Known rows, with every step that occurs:
valo-beti-gafikid-bolabu-gekan: -80	-66	94	-112	61	401	-155	-80	41	87	44	33	462	97	-60	-238	0	-299	-109	-213
valo-beti-gekan-bolabu-povem: -198	-118	139	-211	-28	-94	166	-257	-109	294	27	-467	177	-123	-240	-138	5	-28	98	-169
valo-bolabu-povem: -254	-173	174	0	-110	-76	11	-235	87	69	-103	-93	514	-26	-83	289	30	-211	-99	-164
gafikid-beti-valo-bolabu: 122	-47	163	-49	22	214	-164	-184	-93	294	-56	306	494	164	160	-212	-231	-668	62	-173
bolabu-valo-beti: -128	116	241	-189	-256	70	83	-330	42	171	-93	170	343	248	122	-253	-36	-445	156	-3
valo-bolabu-gekan: -121	9	-8	-79	-6	329	-348	-195	216	240	8	-66	389	-78	-50	142	-103	-145	-51	-108
bolabu-gekan: 288	166	-93	117	19	198	-160	108	184	83	208	-138	43	-122	-98	55	-101	145	130	-3
beti-gekan-bolabu-gafikid: -224	26	-91	-54	258	-19	3	-90	-18	321	34	-344	-35	-352	-122	271	22	323	87	-113
gekan-bolabu: -205	-36	5	49	70	-168	-47	-71	-4	118	-4	-47	-274	-147	90	-76	-100	279	209	-48
gafikid-beti-valo: 334	23	136	51	35	111	-27	-10	-132	182	37	292	274	165	142	-283	-215	-496	154	-86
gekan-bolabu-povem: -115	-99	120	209	-1	-415	185	-3	16	5	27	-195	-131	-203	-24	127	-52	323	264	-107
valo-beti-gafikid-bolabu: -238	-161	141	-177	45	300	-76	-125	-59	40	-61	113	445	153	-24	-278	61	-387	-157	-219
gafikid-bolabu-valo-beti-gekan: -392	80	200	91	-11	194	169	-240	-104	198	122	-115	579	241	120	-220	67	-349	-136	-284
bolabu-valo: -88	117	145	55	-167	-59	76	-188	44	19	-63	186	177	128	177	-46	7	-163	156	16
gekan-beti-gafikid: 170	-34	-220	-132	123	-141	110	92	44	-302	-277	191	21	-253	17	269	99	-260	-83	-6
bolabu-povem: 111	-72	143	195	-115	-300	289	86	23	-133	70	-164	199	-63	-126	245	65	69	66	-77
beti-gafikid-bolabu-valo: -257	-108	117	211	80	153	-42	-55	-51	-166	-82	306	409	112	200	-43	151	-155	-95	-221
gekan-beti-valo: 202	59	-150	-198	-1	-49	248	-88	7	-37	-182	108	-29	-76	104	119	-109	-341	159	-24
valo-beti-gekan-bolabu: -254	-90	60	-316	26	56	13	-303	-105	362	-1	-390	97	-96	-179	-245	-29	-50	72	-136

Rows:
421	122	-254	7	131	99	-65	187	219	-143	-24	4	64	-323	-68	267	-28	-76	49	-9
bolabu-gekan-beti-gafikid
156	-90	247	41	-37	64	-25	-143	-71	224	-38	221	602	130	103	-82	-201	-638	98	-188
gafikid-beti-valo-bolabu-povem
-310	127	152	319	6	105	147	-66	-36	4	108	112	409	238	285	-69	52	-219	-97	-221
gafikid-bolabu-valo
-336	2	28	-230	87	301	-215	-202	219	280	-169	169	513	-67	24	432	-35	-315	-166	-89
valo-bolabu-gafikid
-27	-100	-30	242	213	298	-195	140	55	-134	86	84	310	-50	25	32	69	39	-120	-230
beti-gafikid-bolabu-gekan
-131	-19	244	-223	-215	109	-14	-318	35	70	-202	312	388	184	111	-229	54	-441	143	-32
bolabu-valo-beti-gafikid
-258	-191	103	-257	-98	322	-180	-440	-8	278	-188	173	290	134	140	-83	-137	-276	163	-136
beti-valo-bolabu
126	183	-138	250	167	274	109	111	92	16	211	-88	267	-16	119	73	-134	-184	-34	-252
gafikid-bolabu-gekan-beti-valo
-258	-81	92	-307	-5	419	-164	-388	115	383	-190	265	395	72	114	177	-168	-333	139	-111
beti-valo-bolabu-gafikid
270	31	126	5	32	329	-252	-105	-4	337	34	233	524	103	112	-192	-284	-585	129	-155
gafikid-beti-valo-bolabu-gekan
213	206	-15	18	270	140	28	180	58	281	80	48	443	-148	-68	322	-29	-345	-135	-77
bolabu-gafikid-beti-gekan
-132	-57	63	-346	-21	155	41	-273	-104	294	9	-358	270	10	-226	-206	47	-233	-72	-119
valo-beti-gekan
-310	-54	193	-128	-89	-82	-65	-323	13	160	-180	203	36	4	185	-268	-43	-70	325	-61
gekan-bolabu-valo-beti-gafikid
455	211	-196	-36	44	164	46	31	198	54	55	-40	7	-198	-9	157	-197	-119	248	-16
bolabu-gekan-beti-valo
-200	88	-23	-18	192	-31	-53	21	147	241	-39	75	-136	-228	77	239	-122	224	193	-14
gekan-bolabu-gafikid
-168	42	37	-165	196	288	-202	-146	101	398	-93	78	723	-102	-33	370	-45	-514	-251	-172
valo-bolabu-gafikid-beti-gekan
-347	108	227	122	-76	195	144	-188	-25	129	86	89	541	334	206	-253	10	-439	-99	-237
gafikid-bolabu-valo-beti
256	251	30	51	214	140	-3	235	129	208	45	309	405	-51	44	279	-100	-415	-79	-13
bolabu-gafikid-beti
-11	72	-129	-342	49	151	116	-229	152	139	-298	214	281	-118	121	391	-130	-534	65	-81
gekan-beti-valo-bolabu-gafikid
-233	-73	-64	-6	176	-142	3	-161	-147	221	37	-443	-154	-291	-116	21	33	372	83	-132
beti-gekan-bolabu
